What can hang from each mark
lidet: dofi nubir surot vakop
binen: dofi nubir
dofi: binen lidet
surot: lidet
bofup: lesired
nubir: binen lidet
lesired: lidet

Each row was made from one small tree. The marks that hang from a mark follow it in brackets, in alphabetical order. Every link used is in the known rows. Write each row's tree.
In the rows, zero is written as 128.
Known rows
surot[lidet[dofi]]: [ 88  96 118 120 122 151 112 147 136 157 174 148 136 147 148  67 107 127
 145 149 163 121 112]
lesired[lidet[nubir surot]]: [ 98  94 132 137 113 144 134 147 170 157 157 145 100 135 133  56 142 141
 133 130 163  87 128]
bofup[lesired[lidet[nubir]]]: [110  97 133 113 107 137 138 149 165 160 168 132  82 128 132  71 116 133
 144 151 185  84 127]
lesired[lidet[dofi surot]]: [ 85  94 134 128 108 155 130 141 141 165 156 156 123 149 150  45 145 132
 145 151 158  99 124]
dofi[binen]: [100 105 125 113 120 161 104 157 158 169 139 123 129 155 139 103 112 156
 146 145 179 108 124]
bofup[lesired[lidet]]: [118  92 137  97 100 135 136 146 140 166 149 130  96 140 145  84 111 126
 157 167 194  83 138]
lidet[dofi[binen] nubir surot vakop]: [ 42 106 132 163 120 176 126 157 186 135 160 155 112 125 124  42 146 176
 119 129 142 132  95]
bofup[lesired[lidet[dofi[binen] surot]]]: [ 78 102 123 111  87 156 140 150 162 168 152 149 106 144 124  50 122 151
 130 156 194 109 120]
lidet[nubir[binen] surot]: [ 89 104 139 160 123 159 128 165 193 143 161 128 103 135 123  68 137 145
 129 126 160 107 115]
lesired[lidet]: [120  92 135 112 113 137 123 143 138 166 147 133 115 155 153  81 123 129
 158 157 174  88 139]
lidet[dofi surot vakop]: [ 60  97 147 151 117 172 129 148 139 131 148 153 130 123 154  47 152 147
 145 153 138 116 106]
nubir[binen lidet[dofi]]: [ 89 100 116 154 128 163 131 173 169 158 164 118 121 168 136  70 122 138
 135 158 157 124  87]
bofup[lesired[lidet[vakop]]]: [103  87 146 116 101 130 149 143 140 139 141 136  88 124 149  70 122 132
 160 172 184  94 129]
nubir[binen[dofi[lidet]]]: [100 112 129 157 148 157 114 145 164 155 159 116 137 147 126  85 110 136
 145 151 187 100  92]
binen[dofi[lidet] nubir]: [ 98 120 131 145 151 179 119 125 164 165 173 133 132 136 150 104 109 140
 155 138 183  80  83]
binen[dofi nubir]: [ 97 120 159 138 144 175 125 120 154 158 183 145 121 145 179 114  99 131
 162 141 162  85 109]
surot[lidet[dofi nubir[binen] vakop]]: [ 66  97 130 175 130 142 132 158 184 123 188 151 104 132 124  39 119 139
 129 139 148 144  94]
dofi[binen[nubir] lidet[surot vakop]]: [ 71 106 111 152 127 179 129 151 200 151 128 133 116 123 114  84 144 178
 132 126 184 108  80]
lesired[lidet[dofi]]: [ 99  96 134 124 114 148 123 143 134 170 164 149 123 155 155  59 129 127
 157 164 159 101 126]
lesired[lidet[surot vakop]]: [ 89  82 144 139 107 137 142 139 148 136 130 147 109 130 149  54 148 141
 146 151 162 100 129]
lidet[dofi nubir vakop]: [ 64 105 147 160 133 169 124 152 157 133 174 151 112 118 146  54 141 148
 143 148 131 119 100]
surot[lidet[dofi[binen]]]: [ 83 100 105 117 117 152 106 152 154 166 167 146 139 158 129  73  97 148
 132 142 176 135 109]
dofi[binen[nubir]]: [100 116 132 121 125 174 115 150 180 172 155 135 114 157 148 118 109 156
 150 134 176 103 113]

Which tree is each row?
[ 62  99 102 160 129 168 120 163 200 144 128 126 116 113  92  55 148 186
 109 121 178 117  84]	dofi[binen lidet[nubir surot vakop]]
[ 81 103 132 154 148 161 118 134 139 135 147 129 137 122 144  75 120 149
 149 155 174  98  89]	binen[dofi[lidet[vakop]]]
[ 79 101 136 165 114 150 140 155 193 154 178 154  99 145 123  30 148 136
 128 137 151 112 113]	lesired[lidet[dofi nubir[binen] surot]]
[ 69 101 132 163 139 165 127 133 149 131 140 135 138 114 135  63 135 154
 138 144 173  98  86]	binen[dofi[lidet[surot vakop]]]
[ 87 103  94 126 121 168 106 163 175 174 118 116 137 139 102  80 133 171
 125 130 197 104  97]	dofi[binen lidet[surot]]
[ 64 106 151 180 133 162 131 163 180 126 176 145 104 130 134  48 141 146
 142 151 134 130  97]	lidet[dofi nubir[binen] vakop]
[ 64  94 125 157 128 149 125 148 160 128 185 156 115 121 135  43 121 142
 132 137 143 132  98]	surot[lidet[dofi nubir vakop]]
[ 79 103  99 131 126 173 120 167 165 175 152 123 127 169 131  78 115 163
 124 149 166 126  85]	nubir[lidet[dofi[binen]]]
[ 84  91 129 166 129 128 133 158 189 121 170 134  99 130 121  63 116 140
 131 133 162 133 107]	surot[lidet[nubir[binen] vakop]]
[ 55 109 132 157 131 171 118 158 176 140 167 148 110 133 130  55 131 169
 132 141 142 133  98]	lidet[dofi[binen] nubir vakop]
[ 53 103 150 189 125 168 137 163 188 122 171 150 103 123 129  34 154 150
 130 138 135 129  98]	lidet[dofi nubir[binen] surot vakop]
[ 82  97 113 157 141 160 116 159 172 141 145 120 113 112 114  65 144 160
 136 138 165 101  87]	dofi[lidet[nubir vakop]]
[ 60 105 128 178 148 170 130 136 174 126 158 138 124 103 121  50 141 162
 124 127 163  98  78]	binen[dofi[lidet[nubir surot vakop]]]
[ 61  92 125 181 123 163 152 170 175 129 147 131 113 143 133  43 148 152
 122 151 145 133  76]	nubir[binen lidet[dofi surot vakop]]
[ 51 100 147 167 124 175 132 152 165 129 168 157 113 113 141  36 155 155
 130 136 128 118  99]	lidet[dofi nubir surot vakop]
[ 72  99 149 179 125 153 138 163 191 119 152 136  98 119 127  57 147 153
 130 130 149 117 106]	lidet[nubir[binen] surot vakop]
[ 99  95 137 155 113 138 141 156 195 151 160 137  91 146 119  52 140 139
 130 131 167 100 124]	lesired[lidet[nubir[binen] surot]]
[ 74 102 102 151 138 164 112 165 192 148 137 120 116 123  97  71 133 179
 124 134 179 118  86]	dofi[binen lidet[nubir vakop]]
[ 69 103 119 140 111 161 128 149 188 168 167 160 108 149 117  37 137 161
 117 129 162 115 116]	lesired[lidet[dofi[binen] nubir surot]]
[ 59 112 120 145 120 181 116 160 183 161 169 149 120 138 120  54 133 168
 118 123 153 121 103]	lidet[dofi[binen] nubir surot]
[ 70 104 140 174 140 175 160 128 177 128 165 142 110 131 164  84 124 153
 132 132 153 102  73]	binen[dofi nubir[lidet[surot vakop]]]
[ 82  99 139 178 143 148 149 148 168 124 159 119 114 150 150  82 111 143
 136 157 160 121  82]	nubir[binen[dofi] lidet[vakop]]
[ 94  89 124 165 129 147 144 171 174 135 137 108 106 149 137  82 129 148
 137 158 160 124  91]	nubir[binen lidet[vakop]]
[ 74 112 164 186 147 152 136 141 177 116 183 137 103 129 148  71 114 143
 140 143 148 117 101]	lidet[nubir[binen[dofi]] vakop]
[ 69  89 147 132  92 148 155 141 144 137 151 157  99 118 145  34 141 137
 146 167 169 105 116]	bofup[lesired[lidet[dofi surot vakop]]]
